What can hang from each mark:
zoduz: ruseven
sobez: kunum panamu ruseven
namozen: kunum
vipe: kunum panamu ruseven
kunum: namozen sobez vipe
ruseven: sobez vipe
panamu: vipe zoliv
lipun: zoliv
lenafo: zoliv
zoliv: lenafo lipun panamu
telov: zoliv

Every row comes from one small tree of marks. The marks that hang from a mark follow it in brackets, in alphabetical order. Every link used is in the known rows. Which tree was each row made from?
Known rows:
panamu[vipe[kunum[sobez]] zoliv[lipun]]: [ 31 -17 -19 -45  16 -18 -17 -30  29 -28  35 -12   4  -6  11 -32  28 -32
   4   7  21  18 -24  16  25 -15  -6  34  23 -25  33   6  -9]
zoliv[lenafo lipun panamu[vipe]]: [ 20  18  -8 -39  -1 -41 -11 -39  13  27 -10  -2 -11  -1  19   2  17   8
 -23  42 -11  39 -45   7  31  -5 -12  47   1   8  -6  19 -22]
lipun[zoliv]: [  3 -19  -6 -13 -17 -28  -4 -19   6   4   5  10  -2 -25  17   6  24   5
  17  11   2   9 -17 -14  26  11 -13   5   4 -10 -11  -2   0]
kunum[namozen]: [  1 -16   3 -18  -9 -18  -4 -18   7  13 -15  -1 -15  -3  18 -10  23   9
  15   1  -7   0  -2 -11  10   2 -21  -5   2  -3 -34  18  14]
vipe[kunum panamu]: [ 16 -18 -13 -13 -27 -10 -11 -30  20  -8  32  16  -4  -1  43  -6   5 -26
  30   6  15 -13 -15  -4  -2   7   6   5  17 -21  33   8 -44]
namozen[kunum]: [ 10  -2 -14 -18 -24 -20 -13  -5   9  -4 -24  10  -2 -16  16   3  -3  -8
   7   9   2  14  -4 -16  16   6  -3   9  -6 -21  -1   4 -11]
lipun[zoliv[panamu[vipe]]]: [  7   5  -8 -24 -11 -39  -3 -15  -8   6   3  17 -18 -23  46   1  12   4
  -3  25 -18  35 -34 -11  31   4 -20  30  -5 -15  -1   7 -16]
ruseven[sobez[kunum[vipe] panamu[zoliv]]]: [  5  30 -13  -2 -36 -54  -4 -35  11   6  11 -14  -3  -1 -46  -2  26   4
   2   0  14   5 -11 -35  37  23  -8  43  15 -23  21  23  -8]
lenafo[zoliv[lipun panamu]]: [ 11  -3   2  -3  -8 -46   9 -26  23  13 -23   3   5   8  56   0  33  -7
  -3  23 -13  24 -17  -1  16 -13   4   9  -1  14 -27   6   8]
sobez[kunum panamu ruseven[vipe]]: [ 14  33  13 -28 -64 -47 -24 -37  -3  32  31  22   8 -23 -31 -15 -18  -2
  37   6   2  35   8 -29  48  22 -21  30  -5 -13  18  22  -6]
telov[zoliv[lenafo lipun panamu[vipe]]]: [  9   7  10 -25  -5 -47  -9 -54   5  39 -12  10   6  -3  29  22   9   8
 -16  54 -20  40 -43   5  33  -4 -21  58  -3   8   7  26 -34]
vipe[kunum]: [  9  -9 -15 -22 -25 -11 -14 -24  10   2  13  26   8  -3  36  -3  12 -16
  24  -5  -3  -8  -9 -12   7   2   6   9  14  -4  12   7 -15]
ruseven[sobez vipe[kunum]]: [ 23  -6  -7 -29 -45 -14 -27 -46   8  -2  14   7   9   4  23   8   9 -33
  31 -13 -12   4  -9 -30  23   9  -8  16  12 -22  37  25  17]
lipun[zoliv[lenafo panamu[vipe[kunum]]]]: [ 13   7 -33 -48 -17 -39 -17 -44 -11  15   6  52 -25  -6  32  12  27   4
  -2  36 -16  31 -49  -9  28   4 -17  44   6  -5  14  21 -38]
ruseven[vipe]: [ 18  -7   2 -15 -34 -12 -14 -33  11  22  15  -8  -3 -19  -3  -7 -12 -19
  19   4  -2  19  -7 -11  23   4 -19  -4   3  -7  -5   7  18]
lipun[zoliv[panamu]]: [  2  -7  -7 -13 -17 -43   7 -23  -9  13  -6  20 -12 -28  51  16  25   3
   6  21  -9  21 -20 -19  22  12 -12  15  -5   1 -17   2  -9]
lipun[zoliv[lenafo]]: [  5 -15 -22 -18 -16 -30  -9 -32   6  24  -9  17 -18 -16 -12  17  28  19
   4  25   3  17 -37  -5  30  20 -19  11   6  -1 -19   9 -13]
zoliv[lenafo lipun panamu[vipe[kunum]]]: [ 24  14 -18 -56  -9 -35 -22 -52  10  15   2  25  -2   3  39   7  25  -2
 -17  33 -11  26 -44   4  26  -6  -9  55   5   5  12  21 -37]
telov[zoliv]: [ -4 -18  17  10 -20 -20  -2 -24   5  26  -6  11  13 -16  24  11  -6  -5
  26  18 -12   3  -6 -10  15   5 -12   9   3  -1   9  13 -12]
vipe[ruseven]: [  3 -13  11   5 -19  -5  -9  -6  24   4  -6   4 -23 -18  41 -20  10   2
  43  10  -4   0 -17 -27  18   1 -11   2  -7 -15 -16   2   4]
ruseven[sobez[kunum[namozen] panamu[zoliv]]]: [  8  12   4 -18 -28 -55  -5 -22  -9   8 -10   4 -22  -9 -24 -21  44   8
  24   3  11  -2 -14 -32  32  10 -14  33   3 -25  13  38   8]
lipun[zoliv[panamu[vipe[kunum]]]]: [  9   2 -20 -42 -19 -38 -10 -28  -8  -5  16  44  -9 -18  62   5  22 -12
   6  19 -17  24 -32 -16  26   0 -11  39   1 -12  22  11 -29]
kunum[sobez vipe[panamu[zoliv[lenafo]]]]: [ 18 -23 -43   8   9 -13   8 -50  43   1  10 -32 -37  25 -56  -3  18   1
  -7  25  35  15 -28  23   7  20 -23  -1  21 -20  -9  10 -29]
zoduz[ruseven[sobez[panamu[vipe]]]]: [ 23  28  -4 -45 -24 -32 -24 -22  13   1   8   2   2   5  -2 -14  -1  20
  15  12 -28  17 -32 -26  24 -11  -9  21 -11 -46  43  28  -4]
namozen[kunum[vipe[panamu ruseven]]]: [  1  -4  -2  -5 -31  -7  -7 -12  44 -22 -10 -14 -26  -1  16   0   5  -8
  20  20  21  12  -8 -34  17  16 -19  10 -15 -51  -8  -2 -33]
zoliv[lenafo lipun panamu]: [ 17   3  -7 -25  -7 -46   0 -51  12  30 -19   4  -3  -9  23  19  28  12
 -16  36  -2  24 -33   0  25   2  -5  33  -1  18 -25  12 -19]
panamu[zoliv[lipun]]: [ 25 -26  -3  -8  -9 -35  -7 -19  23   2  13 -24   7 -23   5  -8  31  -9
   7   4  22   4 -19  12  25  -5   5  23  11  -9   0   4  10]
telov[zoliv[lenafo panamu[vipe[ruseven]]]]: [ -3   5  17   6 -15 -24  -9 -34   5  39 -21  28 -38  -5  43   2  -2  15
  23  53 -35  34 -46 -20  27  -5 -26  38 -20 -10   9  29 -27]
lipun[zoliv[lenafo panamu[vipe]]]: [ 10  12 -25 -30 -10 -42  -8 -31  -7  24 -10  29 -33 -12  14  11  17  20
 -13  42 -19  41 -51  -3  32  11 -23  34  -3  -7 -10  17 -22]
zoduz[ruseven[sobez]]: [ 17  -8  -8 -16 -22 -18 -19 -16  18  -2 -19  -7  11   4  10  12   3   5
  20  -5 -20  -2 -13 -15  11   0   3   2  -4 -29  10  16   4]

Which tree is each row?
[ 34 -18   3 -18 -41 -13 -21 -40  27  -3  11 -26  -7  -5  -3   5 -15 -21
  29   8  -4  10 -18 -12  15   5  -8  -1  -5 -56  28  17  -7] : zoduz[ruseven[sobez vipe[panamu]]]
[  6  28 -27  -5 -27 -49  -1 -47  10  38  13   7 -21  -1 -83 -12  19  20
  -5  25  25  14 -23 -12  36  22 -14  39  14  -3  -9  19 -31] : sobez[kunum[vipe] panamu[zoliv[lenafo]]]
[ 10  22 -12 -70 -40 -41 -31 -22  -5   4  31  45  -5  22  21 -19  26  20
  31 -11 -22  15  -6 -27  22  -2 -33  28  -6 -24  23  51  -6] : sobez[panamu[vipe[kunum[namozen]]] ruseven]
[  2 -40   6 -28   2   8  -1 -33  33 -30   5   9 -40   3  52 -33  31 -19
  56  15  17  -6 -12 -24   4  -6 -31 -13  -2 -38  -9  13 -25] : vipe[kunum[namozen sobez] panamu ruseven]
[ 28 -14  -7 -24 -47  -9 -25 -49  20 -11  29  -5  -3   4  30   4   2 -45
  33   0   5   1 -17 -24  16  13 -10  15  15 -42  56  24 -14] : ruseven[sobez vipe[kunum panamu]]
[ 33 -26 -14  -6 -10 -33  -9 -39  36  11  14 -27 -19 -10 -18  -6  32  -3
   2  33  42   4 -45  24  16   5   2  23  15 -19  12  11 -30] : vipe[panamu[zoliv[lenafo lipun]]]
[  1   0  -1 -44   7 -24  10 -41   8   5  -4   7 -15  -4   2 -29  23  17
  22  17  -1  15  -3 -23  18  -5 -41 -13  -2  -5 -24  21  10] : kunum[namozen sobez[panamu]]
[ -1   8  16   3 -13 -30   0 -26  -7  27  -8  18  -3 -13  52   7 -16  -4
   6  32 -31  26 -23  -9  19  -5 -14  34  -6  -3  22  21 -27] : telov[zoliv[panamu[vipe]]]
[ 15  10   0 -18  -1 -37  -1 -18  25   9 -13  -5  -3  13  53 -13  22  -4
 -14  27 -20  35 -31   5  24 -19  -6  23   2   2 -12   9   0] : lenafo[zoliv[lipun panamu[vipe]]]
[  0 -11  28  -9 -13 -49   9 -46   3  27 -12   3  29 -27  65  27  13  -8
   4  30 -10  18 -11 -12  25  -5  -8  35 -10  13   2  10 -19] : telov[zoliv[lipun panamu]]
[ 25  18 -19 -21 -34 -50 -23  -4   1   7  44   8 -16   3  -8 -32   5  21
  26  -6  -2  23 -20  -3  30  -1 -10  29   1 -33  42  40   3] : sobez[panamu[vipe zoliv] ruseven]
[  2  17  -8 -11 -27 -26 -13 -30  25   2 -21 -13  17   9 -41  20   6   0
  -1  -3  -7   7  -4 -22  26  21  -5  25   2 -24 -12   4 -21] : zoduz[ruseven[sobez[kunum[vipe]]]]
[  2   5  -8 -20 -13 -31 -10 -26   4  17 -14  28 -56 -18  39  -2  26  24
  15  48 -19  40 -56 -24  40   3 -30  34 -17 -17 -12  18 -16] : lipun[zoliv[lenafo panamu[vipe[ruseven]]]]
[  8   9 -11 -18 -22 -55  -4 -35 -10  41  -7  24 -40 -15 -62 -29  35  22
  15  28  22  10 -27 -11  32   7 -19  28   4  -6 -22  34 -17] : sobez[kunum[namozen] panamu[zoliv[lenafo]]]
[ -6  20  17 -34 -24 -44  -2 -27  -5  24  -7  23 -14 -21 -16 -27  20  12
  19  19   5   8  -4 -34  27   5 -25  21  -1  -6 -20  21 -14] : sobez[kunum[namozen] panamu]
[ -9 -21  10  -4 -14  -7   6 -26  40  -9  -2 -25 -37  13  17 -13  31   9
  29   9  10   0 -15 -33  10  13 -43  -2 -11 -31 -45  12  -9] : kunum[namozen vipe[panamu ruseven]]
[  7 -27   9 -23 -29  -4 -17 -27  26 -27  -6   3 -36  15  70  -9  46 -12
  57  -2   0 -22 -21 -44   6   2 -20   9  -5 -52  21  33  -7] : vipe[kunum[namozen] panamu ruseven[sobez]]
[  4 -21 -18 -51 -13 -17 -15 -30  10 -11   0  25   0  23  23  -4  26   2
  37 -17 -11   8  16  -9   9   7 -30  -6   3  -7 -14  29   6] : vipe[kunum[namozen sobez[ruseven]]]
[  7  -1 -23 -12 -27 -17  -5 -22  34 -15  -4 -17  -7   5  -6  13  -4 -10
  -8  12  21  12  -4 -15  10  21 -10  12  -1 -37  -2  -1 -40] : namozen[kunum[vipe[panamu]]]
[ -5   4  16  17 -25  -7  -4 -23  41  -4   7 -13 -22  -7  -4 -17   5 -12
  26  25  29   2 -14 -30  25  25 -17  26   2 -30 -13  -6 -51] : sobez[kunum[vipe[panamu ruseven]]]
[ -2  -5  -1   6 -17 -38   4 -50  -9  50 -26  29 -10  -7  25  30  -1  10
   6  42 -23  18 -27  -5  13   8 -11  21  -6  19  -3  27 -27] : telov[zoliv[lenafo panamu]]
[ 17  25 -16  -4 -34 -51 -14 -37  -2  23  -7  12 -24  -5 -53  -9  30  12
  10  22  17   7 -37 -18  36  17   2  41  13 -18  37  36 -16] : ruseven[sobez[kunum panamu[zoliv[lenafo]]]]
[  3  -7  13 -13 -12 -50   3 -60   4  45 -24  13  17 -14  32  35  17   5
  -7  47 -13  26 -29  -2  27   3 -13  39  -8  22  -6  21 -26] : telov[zoliv[lenafo lipun panamu]]
[ 10 -15 -12 -30   8 -36  12 -32   5   2   6  -3 -33  -8 -15 -38  34  12
  25   9  14  12  -8 -12  16 -13 -29  -9   1 -15 -14  24  19] : kunum[namozen sobez[panamu[zoliv]]]
[ 33  -7 -17 -26   0 -35 -22 -26  23  16  12 -21 -19  -2 -29 -15  26   7
 -12  24  15  24 -51  26  33  -7  -6  41  16 -14  10  21  -4] : panamu[vipe zoliv[lenafo lipun]]
[ 20  18   7 -29 -46 -33 -17 -49   6  13  18  -4  -1  -8   1  -6   1  -4
  21   5 -14  23 -14 -44  37   9 -25  12   0 -24  33  29  27] : ruseven[sobez[panamu] vipe]
[-14  32  16  -8 -33 -27  -4 -30  23  15  11  12 -12 -17 -17 -24  13   9
  27  22  12  14  -8 -55  40  16 -23  33  -4 -12 -14   3 -25] : sobez[kunum[vipe[ruseven]] panamu]
[  7  -5   5 -42 -21  -7 -31 -17  15 -24 -12   9 -34  21  59 -19  43  -1
  41  -7 -27   0 -29 -44  20  -8 -28  27  -4 -44  15  43  16] : panamu[vipe[kunum[namozen] ruseven[sobez]]]
[ 38 -24  -5  12 -38 -21 -14 -32  19  -6  30 -43 -27  -5  -3  -8  10 -32
  28   2  21   7 -27  -5  20  10  -5   8  11 -53  46  23   7] : ruseven[sobez vipe[panamu[zoliv]]]
[ 28 -19 -18 -15  -6 -40 -12 -37  22  22  -1 -18  -9 -10 -25   0  39   8
  -3  19  22  10 -35  17  26   2  -2  26  13   0  -8  13   1] : panamu[zoliv[lenafo lipun]]
[ 22  27  14 -34 -51 -40 -26 -48   4  20  10   9  12 -28 -42  -9 -13 -10
  31  15  -6  24 -10 -40  41   2 -10  25 -10 -34  26  17  -8] : zoduz[ruseven[sobez[kunum panamu] vipe]]
[  3 -15  13 -16 -12 -34 -10 -56  16  41 -12   3  21 -10   1  28  18   5
   5  37  -1  13 -26   1  30   8 -16  31   2  12  -1  17 -20] : telov[zoliv[lenafo lipun]]
[  3 -24 -14 -45   7  -3  -2 -37  12 -11  -6  16  -6   8  26 -16  29 -11
  27  -3  -1   0   2 -11   4  -6 -27 -11  10  -2 -22  16   1] : vipe[kunum[namozen sobez]]
[ 13  22  -3 -11 -17 -20 -21 -24  11  12 -31   6 -53  17  45  -1  20  20
  12  35 -34  28 -54 -29  28   2 -21  40 -11 -22  13  37  -3] : zoliv[lenafo panamu[vipe[ruseven[sobez]]]]
